Each row comes from the steps of one walk. Every step used is in the known rows, and no mark comes twice. Write the walk behind each row, first mark first.
Known rows:
b, j, f, p, s, z, e: [ 1.52  2.67  1.03 -0.31  0.76  2.75 -2.08 -0.76  0.41  0.13 -0.90 -0.89
  1.73 -0.30  1.61  0.94 -1.20  0.74  0.46  1.29 -0.24  4.40 -0.03  1.89
 -2.56  1.48 -1.92  1.54  2.14 -0.92]
t, d: [ 2.15 -0.38 -1.32  0.27  0.51  0.88 -2.45  0.06  1.31  1.48 -0.52 -0.17
  2.47 -1.11  1.20  0.50 -0.05  0.28 -0.91 -1.15  1.11  3.28  0.22  2.23
 -2.31 -1.45 -0.97  0.36  1.52  1.98]
s, p, f, z, e: [-0.23 -0.15 -2.64 -0.36  2.71  1.40 -1.01 -2.98  0.19  0.08 -1.96  0.69
  1.70 -0.51 -0.57  0.96  0.22 -1.05 -2.18  2.43  0.35  2.62 -2.30  2.60
 -2.12 -0.77 -2.97  4.58  3.34  0.26]
p, s, j, f: [-0.04  3.11  0.33  0.27  1.44  1.62 -1.24  0.47  1.41  0.68 -0.09 -0.78
  1.09  1.30 -0.04  2.66  0.89  0.26 -0.81  1.43  2.27  4.03 -1.63  1.66
 -1.48 -0.53 -1.99  3.46  2.28  1.67]
e, z: [ 1.75  1.16  0.63  1.12  0.78  1.19 -1.87 -1.28 -0.32  3.64 -0.20  0.64
  1.15 -0.36  1.21  0.09  1.47 -1.86 -0.57 -0.19  0.86  3.73  1.55  2.90
 -3.71 -0.14 -1.73  1.48  3.82  1.31]
j, d: [-0.25  1.48  0.86  0.86 -0.30  0.71 -2.06 -1.36  0.69  0.69  0.50  0.48
  0.52 -0.01  1.66  1.19 -0.23  0.09 -2.20  1.09  1.26  4.09 -0.67  1.91
 -1.23  0.34  0.00  0.21  1.14  3.14]
s, j: [ 1.62  1.62 -0.72  0.54  0.41  1.04 -0.66 -0.26  1.55  1.36 -0.83 -0.21
  1.74  1.11  1.22 -0.45  0.44  0.20 -1.58 -0.05  1.91  2.12  0.83  1.05
 -1.98 -1.05 -2.52  2.99  1.79  1.53]
z, e: [ 0.78  2.35  0.46 -0.34  2.23  0.54 -2.22 -1.19 -0.31  0.50  0.05  0.75
  1.18 -0.33  1.62  0.55  1.25 -1.23 -1.59  0.56 -1.00  3.36  0.31  1.48
 -0.89 -0.48 -1.46  2.32  2.38  0.07]
g, d: [-0.37  1.13 -0.74 -0.03  2.49  0.48 -1.01 -2.03 -0.60  2.04  0.05 -0.08
  1.36 -0.66  0.31  1.15  0.20  0.40 -1.61  0.47  1.68  3.88  1.78  1.90
 -3.42 -0.89 -0.97  3.16  2.68 -0.22]
p, b, j, s, z, e, g: [ 1.39  2.71  2.91  1.78  2.04  1.77 -0.97 -1.51  0.13  2.56  1.63  0.24
  1.00  1.23 -0.75  0.45  1.04 -0.30  0.07 -0.97  1.51  4.89 -0.65  0.41
 -1.68 -0.07 -1.77  1.38  1.88 -1.68]
z, e, g: [ 2.39  2.19  0.88  0.73  3.48  0.13 -1.01 -1.61  0.45  1.23  0.56  1.06
  1.40 -0.31  1.55  0.23  1.52 -1.73 -1.60 -0.01 -1.04  3.62  0.51  0.78
 -1.06 -0.81 -2.66  2.47  2.76 -0.44]
b, p, s: [-1.79  3.87 -0.13 -1.26  1.36  1.92 -2.53 -2.69 -1.01  1.69  0.37 -1.16
  0.60  2.73 -0.77  0.49  0.60 -0.73  0.96  0.05  2.07  5.89 -0.15  2.04
 -0.65 -0.96 -0.16  3.38  1.23  0.36]
f, p, s, z, e, g, d: [ 0.50  3.08 -0.38  0.41  2.88  0.81 -3.64 -3.93  0.06  0.50  0.09 -0.35
  2.11 -0.05  0.33 -0.68 -0.54 -0.40  0.05  1.51  0.11  5.39  0.88  1.76
 -1.35  0.64 -4.20  3.25  2.81 -2.39]
b, p: [-0.56  2.33 -0.78 -0.89  0.55  1.96 -1.50 -2.33 -1.02  2.17 -0.02 -0.47
  0.75  2.00  0.30 -0.61  0.18 -0.48  0.10 -0.82  1.56  4.70  1.01  2.14
 -1.69 -0.92 -0.39  2.65  0.77  0.86]
b, p, f: [-0.74  1.05 -1.58 -1.42  1.26  2.81 -1.02 -2.28 -1.75  2.31 -0.14 -0.61
  0.18  2.04 -0.94  0.70 -0.69 -1.23 -1.36  0.13  1.55  4.70  0.41  3.41
 -2.76 -1.24 -0.74  3.85 -0.16  1.29]
e, g: [ 2.67  1.45  0.23  2.05  2.61  0.57 -0.77 -1.25  0.73  2.86  0.34  0.59
  0.81  0.20  1.26  0.11  0.88 -0.98 -1.13 -1.09  1.03  3.58  0.62  0.87
 -2.37 -0.92 -2.84  1.89  2.02  1.03]
g, e: [ 0.06  2.69  0.02 -0.81  2.17  0.08 -1.44 -0.07 -1.42  2.79  0.74  0.22
  1.57 -0.40  0.60  2.09  1.30 -0.22 -1.42  1.14 -0.03  2.81 -0.16  2.03
 -2.03  0.06 -1.08  2.16  1.85 -0.05]
s, j, f, z, e, g: [ 3.11  1.00 -0.13  1.34  1.20  1.10  1.80 -0.80  2.63  0.82 -1.01  1.42
  1.95 -0.42  1.96  1.53  0.72  0.46 -1.96  1.18  0.19  2.36 -1.42  1.67
 -2.13 -0.30 -3.07  3.02  3.74  1.47]
d, t: [ 0.11  2.26 -1.63  0.49  2.68  0.07 -2.46 -0.95 -1.60  1.45  0.27  0.42
  0.75 -0.22  1.71 -0.68  0.63 -1.97 -1.68 -1.18  1.53  2.71  0.28  1.38
 -2.23 -0.93 -0.76 -0.09  1.18  2.42]
e, g, d: [ 1.92  1.06 -0.13  1.51  3.75  0.11  0.23 -2.25  0.42  2.94  0.57  0.46
  1.47 -0.47  0.49  0.59  0.63 -0.38 -1.57 -0.33  1.47  4.15  1.68  0.93
 -3.38 -1.24 -2.54  2.98  2.89 -0.48]
p, b, j, d: [-1.04  0.91  2.12  0.39  0.26  2.07 -2.68 -1.17 -0.89  2.05  1.06 -0.28
  0.52  1.41  0.57  2.05 -0.97  0.28 -0.44  0.17  1.67  3.38 -0.69  1.28
 -2.02  0.21  0.73  0.39  1.23  0.26]
p, s: [-0.94  3.58  0.56  0.13  2.15  1.06 -3.47 -1.21 -0.19  1.28  0.24 -0.78
  0.40  1.08 -0.04  1.95  0.93 -0.63 -0.07  0.73  1.78  4.55 -0.99  1.74
 -0.93 -0.40 -1.10  2.63  2.26  0.98]
b, j, d: [ 1.11  1.73  1.71  0.16 -0.46  1.61 -1.38 -1.16  0.80  0.88 -0.42 -0.62
  1.16  0.32  2.38  0.56 -1.13  0.65 -0.72  0.72  1.15  3.51  0.46  1.13
 -2.13  0.62  0.77  0.03  1.40  1.32]
f, z, e, g, d: [ 2.03  1.22  0.08  0.93  3.29 -0.15  0.04 -4.74  0.80  1.19 -0.69  1.98
  1.74 -1.59  1.87  1.13  0.70 -0.40 -1.22  1.34 -0.98  3.14 -0.60  1.87
 -1.55 -0.14 -1.88  2.81  5.29 -0.83]
f, z, e, g: [ 2.52  1.47  0.27  1.24  2.56  0.14 -0.60 -4.16  0.95  1.15 -0.85  2.09
  1.28 -1.16  2.31  0.81  0.90 -0.75 -0.95  0.81 -1.29  2.80 -1.22  1.85
 -0.96  0.16 -2.10  2.10  4.75  0.07]
f, p, s: [-0.56  3.35 -0.96  0.47  0.89  1.06 -6.02 -2.03 -1.15  0.68 -0.23 -0.67
  0.94  0.99  1.50 -0.12 -0.79 -0.26  0.78  1.38  0.19  3.86  0.39  2.17
 -1.21  0.47 -1.97  2.05  1.71 -0.21]

Which walk is each row?
[ 0.15 -0.15 -3.25 -0.04  4.96  0.39  0.46 -3.97 -0.29  0.41 -1.22  0.93
  2.37 -1.06 -0.85  0.37  0.33 -1.83 -2.78  2.10  0.81  3.01 -1.63  1.98
 -2.93 -1.53 -3.32  4.41  3.81 -0.54]  s, p, f, z, e, g, d, t
[ 0.81  2.83  0.59  0.35  3.24  0.67  0.60 -1.95  1.99  0.44 -0.12  0.22
  2.06  0.20  0.00  2.98  1.07  0.25 -1.14  2.54  1.13  4.27 -1.78  1.52
 -1.36 -0.59 -2.47  4.47  4.56 -0.33]  p, s, j, f, z, e, g, d
[ 0.38 -0.48 -2.57  0.04  4.18  0.83  0.43 -3.88  0.43  0.60 -1.45  0.75
  2.27 -0.93 -1.08  1.02  0.25 -0.97 -2.48  2.58  0.57  3.18 -1.54  2.20
 -2.93 -1.23 -3.53  5.39  4.09 -0.99]  s, p, f, z, e, g, d
[-1.65  0.55 -0.09  0.22  0.99  1.72 -2.23 -1.40 -0.12  0.85 -0.14 -0.60
  1.85  1.33 -0.60  0.47 -0.16  0.27 -0.31  0.83  2.33  3.23 -1.42  0.53
 -1.77 -0.62 -1.10  2.14  2.07 -0.44]  s, p, b, j, d
[ 0.50  3.79 -0.67  2.36  0.95  0.19 -1.62 -0.34  0.95  0.91  0.25  0.29
  1.25  0.80 -0.60 -1.29  2.75  0.24 -0.50  0.22  2.61  4.87 -1.38  0.66
 -1.38 -1.04 -1.79  2.27  1.77  1.17]  j, s, p
[ 0.24  3.16  0.55  0.01  1.73  1.23 -0.83 -1.05  1.66 -0.18 -0.61  0.08
  1.43  0.57  0.51  2.91  1.00  0.18 -0.83  2.34  0.84  3.70 -2.58  1.95
 -0.60 -0.11 -1.87  3.68  3.83  0.95]  p, s, j, f, z, e
[ 2.31  3.92  1.63  1.54  0.09  1.31 -1.30 -0.15  0.60  1.82 -0.10 -0.49
  0.88  0.82  1.35 -0.60  0.86  0.72  0.52 -0.46  1.69  4.19  0.56  0.67
 -2.34 -0.07  0.26  0.78  1.51  0.41]  b, j, s
[ 1.91  2.88  0.22  0.78  1.27  1.37 -0.25 -1.92  0.84  0.37 -1.24  0.06
  1.74  0.23  0.30 -0.32  0.75  0.10 -0.22  1.65  0.69  3.84 -1.37  1.24
 -2.07 -0.16 -0.80  2.65  2.89 -0.73]  b, j, s, p, f, z, e
[ 0.82 -0.26 -2.34  0.34  3.44  1.14 -0.22 -3.24  0.63  0.54 -1.64  0.85
  1.78 -0.46 -0.58  0.70  0.39 -1.36 -2.16  2.11  0.36  2.83 -2.23  2.11
 -2.22 -1.03 -3.73  4.58  3.49  0.00]  s, p, f, z, e, g
[ 1.55  2.19 -0.05  0.29  5.10 -0.75 -0.20 -2.47 -0.52  1.07  0.98  1.09
  2.06 -0.99  1.18 -0.04  1.44 -2.11 -2.31  0.16 -0.53  4.00  1.19  0.60
 -1.90 -1.41 -2.12  2.46  3.16 -1.20]  z, e, g, d, t
[-1.06  3.85 -0.43 -1.33  0.94  1.92 -1.38 -2.30  0.16  1.37  0.06 -1.38
  1.32  3.39 -0.79 -0.16  0.56 -0.37  0.63  0.28  2.55  5.18  0.13  1.59
 -0.52 -1.32 -0.96  4.24  1.29  0.28]  b, p, s, j
[-0.59  0.64 -0.71  1.26  0.17  2.34 -3.80  0.45 -1.69  1.64  0.60  0.56
  0.25  0.06  1.31  2.41 -0.95  0.54 -0.62  0.56  0.14  3.25 -0.93  3.03
 -3.30  0.64 -1.71  1.11  1.12  1.07]  j, f, p, b
[ 0.14  2.64  0.22  1.61 -0.29  1.72 -5.27 -1.29 -1.86  1.89  0.70 -0.16
  0.75  1.57  1.37 -0.78 -1.00  0.51  1.25  0.16  0.47  3.30  0.72  1.52
 -2.27  0.54 -0.85  0.69  0.96 -1.33]  f, p, b, j, s
[-0.46  1.03  1.41  0.29  1.17  2.32 -2.80 -0.86 -1.54  2.77  0.63 -0.52
  0.46  1.48  0.30  1.64 -0.49  0.01  0.23 -0.81  1.53  2.78  0.06  1.19
 -2.54 -0.26 -0.11  1.26  1.59 -0.70]  p, b, j
[-1.22  0.62 -0.66  0.12  1.72  1.89 -2.36 -1.11 -0.57  1.46 -0.48 -0.82
  1.86  1.39 -0.77  0.16  0.19  0.04  0.30  0.10  2.22  2.71 -0.87  0.43
 -2.22 -0.94 -1.80  2.82  2.34 -1.22]  s, p, b, j
[ 0.55  2.78  0.79  1.15  0.30  1.89 -4.54 -2.25 -1.12  1.18  0.65 -0.01
  1.40  1.03  0.85 -1.29 -0.82  0.23  0.84  0.25 -0.01  4.10  0.48  1.50
 -1.66  1.04 -2.22  1.03  1.30 -2.22]  f, p, b, j, s, z, e
[-0.31 -0.45 -3.02  0.16  2.13  1.73 -1.04 -2.77  0.17  0.81 -2.08  0.34
  1.36 -0.26 -0.72  0.88 -0.19 -0.54 -1.90  1.92  1.45  2.56 -2.22  2.76
 -2.77 -0.71 -2.95  4.24  2.92  1.04]  s, p, f, z
[ 2.69  3.68  1.85  1.58  0.13  1.91 -0.39 -1.07  1.55  1.85 -0.37 -0.61
  1.19  0.41  0.48 -1.24  0.63  0.95  0.33 -0.81  2.37  5.05  0.41  0.86
 -2.43  0.56 -1.34  0.85  1.45  0.28]  b, j, s, z
[-0.08  2.63  2.07  1.55  0.69  1.80 -2.55 -0.36 -1.14  2.74  1.38 -0.18
  0.26  1.82 -0.23  1.15  0.60  0.24  0.54 -0.76  2.10  3.84 -0.57  0.96
 -2.20 -0.28  0.27  0.90  1.25 -0.45]  p, b, j, s
[ 0.05  2.21 -0.55  0.83  0.57  2.41 -3.17 -0.39  0.06  0.66 -0.26 -0.24
  0.78 -0.43  0.76  1.81 -0.69  0.74 -0.27  1.17  0.79  4.91 -1.20  3.07
 -2.59  1.36 -3.01  1.71  1.61  1.23]  j, f, p, s, z
[ 0.16  0.71 -1.37 -1.25  3.01  1.86  0.87 -5.06 -1.07  2.02 -0.25  0.59
  1.06  0.77 -0.77  1.12 -0.56 -1.25 -1.53  1.34  0.26  4.85  0.05  3.41
 -2.66 -1.19 -1.18  4.83  2.42 -0.69]  b, p, f, z, e, g, d
[ 0.30  2.80 -1.26  1.93  1.45  0.92 -1.24 -0.31  0.40  1.07  0.12  0.17
  0.78  0.81 -1.57 -0.22  2.00 -0.43 -1.65  1.00  2.57  4.81 -1.87  1.69
 -2.26 -1.27 -2.12  3.22  1.07  1.53]  j, s, p, f
[-1.89  0.86 -0.77  0.17  1.76  1.18 -2.27 -1.46 -0.80  0.60  0.18 -0.44
  2.00  1.15 -0.35 -0.19 -0.10 -0.57 -0.63  0.48  2.57  3.06 -1.50  0.27
 -1.83 -0.78 -0.83  1.16  1.83 -0.03]  s, p, b, j, d, t
[ 0.49  2.46 -1.45  2.22  1.24  0.79 -0.88 -1.64  0.71  0.93 -0.54  0.84
  0.81  0.29 -1.22  0.03  1.71 -0.02 -1.38  1.46  2.23  4.41 -2.76  2.12
 -2.05 -0.76 -1.97  3.10  2.23  1.55]  j, s, p, f, z
[ 0.36  3.46  0.17 -0.66  1.88  1.72  0.52 -3.06  1.07  0.83 -0.02 -0.05
  1.70  2.17 -0.20  1.08  0.86 -0.48  0.29  1.23  1.03  5.36 -1.48  1.81
 -0.44 -0.85 -1.59  4.31  2.95 -0.16]  b, p, s, j, f, z, e, g
[-0.83  0.40 -0.37  0.04  1.88  2.05 -1.22 -1.69 -0.19  0.53 -0.82  0.38
  2.09  0.24 -0.14  1.55  0.37  0.27 -0.02  1.32  0.67  2.73 -2.47  1.15
 -1.95 -0.26 -1.68  2.91  3.83 -1.35]  s, p, b, j, f, z, e
[ 3.00  4.23  1.71  2.68  1.91  0.45 -0.02 -1.70  2.10  1.44  1.19  1.08
  1.18 -0.16 -0.45 -1.27  2.69 -0.46 -1.24 -0.64  1.45  6.36 -0.76  0.89
 -0.99 -0.02 -3.47  1.71  1.81  0.53]  j, s, z, e, g
[-0.21  2.40 -0.70  0.84  0.56  1.95 -3.83  0.28 -0.75  0.65 -0.06 -0.12
  0.51 -0.08  1.46  2.35 -0.54  0.51 -0.16  1.50  0.27  4.21 -1.08  2.91
 -2.62  0.78 -1.74  1.68  1.66  1.37]  j, f, p, s
[ 1.74  3.82  0.94  2.59  0.39  0.99 -0.86 -1.20  1.62  1.90  0.61  0.42
  0.62  0.19 -0.66 -1.05  2.01  0.50 -0.90 -0.94  2.87  6.04 -0.79  1.56
 -1.62  0.29 -2.60  1.23  1.15  1.80]  j, s, z
[ 0.24  0.25 -0.14  0.80  2.68  1.73 -0.42 -1.90  0.30  0.99 -0.51  0.59
  2.20  0.27 -0.18  1.33  0.52 -0.07 -0.06  0.99  0.71  2.90 -2.41  0.70
 -2.07 -0.52 -2.43  2.98  4.00 -1.64]  s, p, b, j, f, z, e, g
[-1.27  3.95  0.52 -1.74  1.93  2.21 -1.52 -3.74 -0.07  0.95  0.29 -1.03
  1.31  2.10 -1.46 -0.16  0.73 -0.94  0.49  0.10  1.68  6.82 -0.33  2.08
 -0.09 -0.30 -1.79  3.77  1.55 -0.53]  b, p, s, z, e
[ 0.61  2.85 -1.00  1.70  1.80  0.50 -0.84 -1.86  0.75  0.27 -0.39  1.09
  1.13  0.09 -1.02  0.06  2.12 -0.55 -1.69  1.98  1.22  4.54 -2.79  2.04
 -1.45 -0.82 -2.02  3.39  2.61  0.77]  j, s, p, f, z, e
[ 1.67  2.72 -0.82  2.40  2.57  0.28 -0.05 -2.12  1.17  0.75 -0.07  1.30
  1.27  0.04 -1.01 -0.15  2.35 -0.84 -1.66  1.63  1.14  4.75 -2.73  1.53
 -1.52 -1.11 -2.75  3.50  2.79  0.45]  j, s, p, f, z, e, g
[ 1.12  2.51  0.49  0.15  0.16  2.61 -2.82  0.13 -0.35  0.82 -0.91 -1.00
  1.13  0.28  2.21  1.49 -1.43  0.94  0.90  1.16  0.27  3.58  0.18  1.93
 -3.15  1.03 -0.62  1.22  1.82 -0.04]  b, j, f, p, s
[ 1.48  1.01 -0.59  1.04  3.36  0.42  1.14 -2.11  0.04  0.86 -0.15  2.10
  1.34 -2.39  1.88  2.76  0.70 -0.42 -2.17  1.18 -0.42  3.49 -1.84  2.52
 -2.99  0.08 -1.39  1.52  4.34  1.07]  j, f, z, e, g, d, t
[ 1.16  2.53 -0.98  2.08  3.26  0.00  0.59 -2.80  1.01  0.82  0.12  1.22
  1.68 -0.31 -1.47  0.12  2.16 -0.46 -1.91  2.12  1.43  5.14 -2.02  1.56
 -2.19 -1.28 -2.58  4.23  3.34 -0.45]  j, s, p, f, z, e, g, d
[ 1.91  1.56  0.04  0.36 -0.38  2.65 -2.22  0.35 -0.35  1.19 -1.13 -0.57
  1.20 -0.23  2.91  0.77 -1.65  1.10  0.36  0.52 -0.13  2.87  0.88  2.01
 -3.78  0.99 -0.79  0.73  1.46  0.30]  b, j, f, p
[ 2.18  1.05  0.71  0.58  0.09  2.53  0.00 -0.84  0.59  1.54 -1.71  0.27
  0.97 -0.90  2.57  2.19 -0.90  1.33  0.08  0.63  0.44  2.68 -0.90  2.29
 -3.52  1.01  0.00  0.85  3.15  1.16]  b, j, f, z
[ 1.70  3.63  0.57  1.33  0.50  1.20 -1.04 -0.37  0.91  1.03 -0.67 -0.67
  1.73  0.94  0.53 -1.50  1.19  0.73  0.63  0.05  2.20  4.15 -0.07  0.13
 -2.22 -0.48 -0.62  1.66  1.92 -0.21]  b, j, s, p
